Known rows, with every way that one mark hangs from another
A(T Z(V)): [-39.7  12.6   7.2 -10.1 -16.9   7.8  10.4  -1.5  -0.7  50.4  11.3  33.7
 -11.2 -35.8 -26.7  -3.0 -11.9  12.2  28.6   8.7 -26.5  -5.5   4.6   2.7
  -7.6]
V(B(Y)): [-38.4  -0.6  16.8 -27.4 -11.6  -1.1   6.6  -1.3  -4.4  37.5   4.6  28.5
  31.5  -8.9 -25.7  -0.3  -3.5   8.7  10.1  12.3 -24.6  -4.3   9.5   3.1
  -3.5]
U(T Z(V Y)): [-45.1  -7.8  -2.7 -12.3   3.6   5.7   5.5  -9.2   3.9  47.4  23.2  33.8
  15.6 -28.2 -28.8  -9.6 -10.0  10.2  29.4   3.0 -32.9  -2.2  16.3   9.7
 -11.9]
Z(U(T) V(B) Y): [-51.6   1.0  20.9  -6.2   7.1   6.4   0.3  -4.6 -11.2  41.9  22.2  33.4
  29.4 -22.3 -42.7  -9.3   2.7  12.3  35.6  -1.4 -34.3   8.4  -3.7   4.5
   0.6]
U(T Z(V(B(Y)))): [-50.7   3.9  17.5 -27.6  -0.2   3.0  -0.5 -10.0  -7.3  43.6   5.8  47.1
  33.8 -29.4 -37.9  -8.7 -19.7   9.4  26.6   7.6 -40.7   5.8  13.0  13.2
 -18.5]
Z(V(B)): [-36.2   3.6  15.8 -16.3 -12.3   0.6   1.7   2.9  -4.3  39.3  10.7  31.7
   9.1 -17.5 -29.2   8.6 -11.3  14.3  18.5   9.8 -30.3   2.8  -3.4   3.7
   8.6]
Z(U V(B) Y): [-49.3   0.0  17.9 -10.8   6.7   1.1   4.0  -1.0 -10.6  40.1  20.6  25.8
  17.9 -19.5 -34.7  -3.6   2.4  17.2  23.3   5.1 -22.8   5.9  -8.0   5.9
   3.9]
S(Z): [-29.4  -2.4   9.8 -16.2 -19.6   7.2   5.2 -15.6   4.8  39.0  14.5  29.1
  -4.2 -19.5 -12.0  -3.8  -6.8  20.6  13.4   8.7 -16.0 -13.2   9.0  -4.4
  -4.8]
A(T Z(Y(B))): [-47.2   4.2   7.2  -9.9 -11.2   7.8  19.4   0.0   1.1  38.9  11.1  23.5
  21.5 -25.5 -21.4  -0.2   8.4  11.0  13.9   9.2 -27.0  -9.8   1.2  -5.0
  -8.9]
B(V Y(Z)): [-51.2   1.6   0.5 -24.3   2.1   5.9  15.1  -9.5  -1.8  47.2  16.8  29.2
  16.2  -9.5  -9.4   1.6  -5.3  16.7  12.6  11.2 -16.3   9.2  17.6  14.0
 -16.0]
U(T): [-28.7   0.2   8.2  -8.4 -14.8   4.8   1.1  -6.0   3.4  42.5  19.6  31.9
  15.8 -10.7 -21.4  -5.8  -1.3   8.4  20.4   1.5 -31.6  -8.3  14.4  -6.1
   3.4]
V(B(Y(Z))): [-48.3  -0.2  11.3 -34.1  -4.8   0.3   9.3  -6.2  -5.0  42.9   8.3  28.9
  30.9 -16.1 -12.9  -2.6  -7.6  13.3   7.4  15.8 -23.3  -0.4   8.2   7.1
 -16.4]
B(V Y): [-41.5   0.9   7.4 -16.9  -5.7   6.0  13.0  -3.8  -1.5  41.1  12.0  31.9
  18.4  -3.5 -21.7   1.3  -2.0  13.0  14.1   6.0 -18.6   5.0  21.3   9.3
  -3.7]
A(T Z(U V)): [-45.2  19.2  18.0  -6.1  -6.2   5.0   5.5  -6.4  -8.1  49.4  14.8  34.8
 -13.8 -36.6 -29.5 -16.9  -9.4  17.2  32.8   4.6 -23.5  -1.9  -1.6  -0.3
 -12.1]
A(Z(V)): [-34.3   5.2   4.7 -16.7 -11.6   2.5   4.4  -4.7   5.7  48.7  15.2  34.0
 -13.2 -27.0 -21.4   3.4 -14.4  14.8  14.0   5.3 -19.8  -5.5   2.5   1.5
  -7.3]
S(Z(U V Y)): [-44.3  -4.2  11.0  -8.2   5.0  10.6   9.4 -17.3  -2.3  42.9  27.8  26.2
  -7.9 -27.0 -25.9 -13.7   0.6  24.0  25.7   1.9  -9.4  -1.0   1.3   6.2
  -6.6]
Y(B Z(U(T) V)): [-50.7  12.0  23.9  -9.2   6.8   2.2   6.6  -9.7  -4.3  43.3  31.1  37.1
  13.6 -23.3 -23.7 -10.4  -4.7  20.5  25.1   2.2 -33.2  17.1 -10.3  -2.3
  -6.1]
V(B): [-33.6   1.5  15.8 -17.6 -17.6  -0.2  -2.0  -0.9  -3.1  35.9   6.1  28.7
  20.8 -10.7 -20.5   6.5  -5.7  12.5  10.6   9.8 -28.8  -5.1   1.5  -4.3
   7.0]
U(T Z): [-34.3   1.4   4.5 -15.4 -11.8   2.0  -4.3 -13.5   1.9  43.9  15.1  36.9
  16.8 -21.4 -15.4 -10.6 -13.8  12.9  19.8   5.8 -34.8 -10.4  16.7  -4.5
 -12.2]
Z(V Y): [-37.0  -8.0  -2.4 -10.2  -0.1   2.6  13.4   2.8   5.6  45.0  25.4  20.4
   3.2 -13.3 -25.3   1.1   0.5  10.9  18.3   5.9 -17.0  -1.9   8.3   7.9
   5.2]

Rows
[-50.7   5.0  14.0 -22.9  11.4  -1.6  13.4 -11.4  -5.0  50.2  27.7  28.6
   2.2 -20.2 -18.9 -17.7  -8.4  19.1  20.0   6.9 -12.4  11.6   5.8  10.2
 -19.3] | B(Y(Z(U V)))
[-50.0  -5.0   3.6 -20.8   1.9   1.9   2.3  -4.2  -4.1  41.5  11.5  30.5
  20.3 -28.0 -28.0   3.1 -14.4  15.5  18.3  11.0 -29.1  -0.4   0.4  10.1
  -7.6] | U(Z(V(B) Y))
[-52.4   9.8  20.2 -19.4   4.0   0.9  -1.3  -6.3 -11.7  44.9  19.7  33.1
   4.9 -26.1 -21.2  -4.3 -13.2  22.6  22.5   8.9 -24.9  10.5 -14.2   3.3
  -8.5] | Y(Z(U V(B)))
[-54.7   0.7  20.0  -4.8   3.5  12.6  13.1 -16.7  -8.0  30.9  22.0  28.0
  16.3 -16.3 -21.6   0.6   8.1  27.6  18.7   0.5 -16.0   8.8  -5.3  -0.1
  -4.4] | S(Z(U Y(B(V))))
[-42.2  -3.7   9.3  -9.3   0.8   0.4  17.7   5.4   5.8  37.4  24.7  20.9
  15.5 -10.9 -28.4   6.7   5.1  13.3  11.2   6.0 -24.2   5.5  -2.0   3.5
  10.6] | Z(V Y(B))
[-44.2  -4.3   7.2 -15.0  -1.1   4.5   7.5   3.9  -2.3  41.3  14.9  25.4
  20.2 -16.8 -32.6   7.4  -1.7  10.7  19.1   9.2 -25.7   1.6  -0.7  10.2
   7.1] | Z(V(B) Y)
[-48.6  -3.9   7.2  -5.8  -1.1   5.3  16.5   3.8   1.2  34.4  18.4  23.3
  27.1  -2.4 -20.7  13.6  10.0  16.5   8.7   5.9 -23.3   7.1   2.8   2.4
   8.5] | Z(Y(B(V)))
[-59.2   6.5  15.2 -14.9  10.9   9.6   7.2 -17.4  -9.3  48.7  23.3  38.8
  23.8 -14.3 -18.5 -17.2  -1.9  16.9  28.6   0.4 -23.9  15.0  15.5  10.7
 -23.1] | B(V Y(Z(U(T))))
[-46.5   4.7  10.4 -22.8  -5.3   1.5   2.5  -2.9  -4.1  45.8  15.6  32.7
   9.1 -24.2 -17.9   7.7 -16.0  18.1  17.7  14.2 -27.4   6.6  -6.6   7.6
  -3.4] | Y(Z(V(B)))
[-58.0  12.8  23.0  -5.4   4.7   7.8   5.3 -12.6  -8.1  39.5  26.5  40.2
  25.2 -15.2 -15.4  -3.0  -1.4  22.7  23.2   0.4 -33.0  19.8  -4.4  -3.3
  -6.7] | Y(B(V) Z(U(T)))
[-43.5   6.4  11.3 -16.6  -1.2  -1.1  14.3  -1.3   3.3  41.9  24.3  28.9
   3.6 -19.0 -14.5   6.7  -8.7  20.6   9.9  11.7 -23.9  10.9  -8.0   1.2
   0.6] | Y(B Z(V))
[-41.3   8.6  13.3 -21.9 -14.6   4.2  -2.3  -1.1  -1.2  44.8   5.5  36.3
   3.2 -31.3 -28.8  10.2 -16.1  14.3  15.7   7.9 -27.0   0.0  -6.7   3.9
  -5.5] | A(Z(V(B)))
[-41.1  17.4  15.7  -7.7 -14.1   5.6   3.2  -9.9  -8.4  45.2  11.4  31.5
  -2.2 -30.5 -20.4 -17.9  -2.5  15.8  24.3   6.0 -22.2 -10.9   1.6  -9.4
 -14.8] | A(T Z(U))
[-38.5   4.8  21.2  -9.9  -5.1   7.8   3.1 -17.5  -3.9  41.9  24.0  33.9
 -17.8 -27.3 -24.5 -11.7  -9.3  26.3  26.3   2.3 -13.5   0.1  -2.2   0.8
  -5.0] | S(Z(U V))
[-44.6   6.8  13.7 -10.5  -0.1   3.9  -1.2 -16.5  -4.6  46.9  27.1  33.1
  12.9 -19.4 -11.3 -18.0  -3.1  16.5  23.9   2.0 -26.5  -0.1   5.3  -5.6
 -13.5] | Y(Z(U(T)))
[-46.2   1.4   7.3 -11.5   4.3   3.4   6.1  -9.6   0.3  49.6  24.5  25.0
  -4.2 -29.0 -27.2 -10.0  -2.4  15.1  19.1   0.9 -11.6  -2.2  -2.4   4.8
 -12.5] | A(Z(U V Y))
[-48.3   2.6  22.7  -0.4  10.5   4.8  11.3  -4.3  -2.7  38.1  32.3  29.0
  24.9 -16.0 -37.7  -8.9   9.6  13.7  26.8  -3.3 -32.1  11.7  -4.4  -0.9
   4.5] | Z(U(T) V Y(B))
[-56.8   7.1  23.7 -25.2   4.1   3.1   0.9 -17.3 -14.2  44.6  16.7  37.5
  40.2 -21.3 -23.4 -19.6  -3.3  14.0  23.2   6.4 -31.5   5.9   4.8   3.1
 -21.2] | V(B(Y(Z(U(T)))))
[-41.7  11.1  17.6  -7.2  -2.7   5.6  -3.5 -14.3  -1.7  50.7  21.5  42.0
  -4.4 -31.8 -31.8 -13.5 -10.7  15.0  29.7  -4.4 -27.8   1.3   0.9  -2.2
 -14.2] | A(Z(U(T) V))
[-49.9  11.2  22.9 -13.6   5.3  -3.3  11.3  -6.6  -4.3  40.5  29.8  30.3
   2.9 -19.6 -16.2  -6.1  -6.9  25.3  14.6   6.9 -23.1  14.8 -15.5  -3.1
  -3.2] | Y(B Z(U V))
[-46.3   4.2  13.3 -24.8   5.1  -2.9  10.5 -14.1  -4.3  45.6  22.8  25.2
  13.3 -13.9  -9.4 -20.0  -2.8  18.2  12.2   9.1 -11.2   0.7   9.1   1.8
 -22.1] | B(Y(Z(U)))
[-55.4  -2.1   6.0  -8.5   3.6   9.3   7.5  -8.5  -0.5  36.9  16.9  35.5
  38.6 -16.2 -23.9   3.2  -1.7  15.8  19.7   1.6 -38.6   7.1  10.2   4.4
  -7.9] | U(T Z(Y(B(V))))
[-48.5   7.7  31.3 -16.5   3.2   3.5   0.4  -7.9 -14.1  43.2  14.8  42.3
  29.4 -20.7 -45.9 -15.7  -3.4  11.5  32.8   0.5 -35.1  12.3   4.6   8.0
  -6.9] | Z(U(T) V(B(Y)))
[-53.8  11.3  22.9 -13.5   3.7   6.3  -5.1 -11.8 -11.5  48.1  21.8  41.1
  17.3 -29.2 -26.9 -10.8 -11.7  18.5  33.6   3.3 -34.8  14.6  -9.3   4.1
 -10.1] | Y(Z(U(T) V(B)))
[-53.2   4.8  16.9 -18.1  12.8   4.4   9.3 -15.2  -6.6  53.0  29.6  36.3
  12.8 -24.1 -26.4 -24.2  -5.5  14.5  29.9   1.0 -23.8  12.5  11.0  10.0
 -21.5] | B(Y(Z(U(T) V)))
[-47.9   8.9  15.2  -8.9   7.9   3.8   2.7 -13.8  -3.9  51.5  32.1  38.0
   0.3 -24.7 -21.1 -17.0  -9.6  17.7  32.1   0.8 -26.6  10.1   1.5   2.8
 -10.9] | Y(Z(U(T) V))
[-42.4  -8.2  -3.3 -14.1  -2.2   4.9   2.8 -11.1   3.5  45.0  18.2  30.4
  27.1 -22.2 -17.4 -11.6  -4.4   9.0  20.4   4.9 -31.6 -12.4  18.9   1.6
 -14.0] | U(T Z(Y))
[-48.7  -3.2   7.9 -12.0   5.2   2.9   9.0  -4.9   3.9  40.3  23.0  36.0
  25.9 -26.4 -31.2  -3.4  -5.9  12.4  21.0   3.2 -38.5   4.7   4.5   4.6
  -6.9] | U(T Z(V Y(B)))
[-37.9   8.5  20.8  -2.4  -0.2   4.0  -0.6  -9.0  -4.1  45.3  26.3  36.6
   0.8 -18.0 -33.6 -14.9  -4.8  14.2  33.8  -3.5 -28.7   5.9   3.6  -0.8
   0.7] | Z(U(T) V)
[-44.4   7.4  30.3 -14.5  -6.4   8.7  -3.0 -16.2 -12.2  37.3  13.4  39.4
  -2.9 -31.8 -31.6  -5.3 -10.9  26.8  27.4   5.7 -21.1   3.3 -10.9   2.8
  -4.2] | S(Z(U V(B)))
[-51.8  -4.7   6.4 -17.4   0.8   6.7  -1.0  -7.0  -4.0  43.7  14.1  38.6
  30.5 -31.0 -35.2  -2.4 -12.4  10.3  29.2   6.3 -39.9   1.2   7.1  11.1
 -10.0] | U(T Z(V(B) Y))
[-41.7  -6.0  10.4  -9.4  -1.5   9.3   7.2 -19.7  -2.0  39.5  25.2  21.8
   4.4 -21.3 -15.4 -15.4   6.4  22.0  18.4   3.8  -8.4 -10.3   4.7  -2.6
 -10.1] | S(Z(U Y))
[-54.8   3.5  20.3   2.6   8.4  10.0  10.2  -6.3  -7.7  34.8  25.6  30.6
  35.7  -7.9 -31.8  -2.4  14.1  16.7  25.7  -4.8 -32.2  13.7   1.8  -1.6
   2.8] | Z(U(T) Y(B(V)))
[-45.6   0.2   3.9 -27.5   2.4  -0.9  17.9  -6.1   2.5  51.2  23.1  29.4
   2.7 -18.8 -16.0  -6.2 -10.6  13.8  14.9  11.3 -15.9   6.5  12.3  15.1
 -14.4] | B(Y(Z(V)))
[-42.3  -2.1   9.5  -6.3   8.1   1.8   9.6  -2.5  -1.9  43.5  30.4  21.4
   2.0 -15.5 -28.5 -11.0   3.9  15.6  22.8   0.8 -14.5   2.9   1.8   5.0
   1.9] | Z(U V Y)
[-51.9  21.9  26.8 -11.9  -8.8   7.7   0.7  -6.0 -17.3  44.3   7.1  39.5
   2.2 -40.5 -36.8  -8.1 -11.1  17.9  33.0   6.9 -31.6   3.7 -11.3  -0.3
 -10.8] | A(T Z(U V(B)))
[-46.7   5.1  -1.6  -8.6  -5.7   9.3  17.9  -1.7   1.5  52.2  15.1  26.4
  -1.7 -34.4 -28.2  -5.7  -1.1   9.0  27.7   8.2 -21.1  -7.2   9.2   8.4
 -10.5] | A(T Z(V Y))
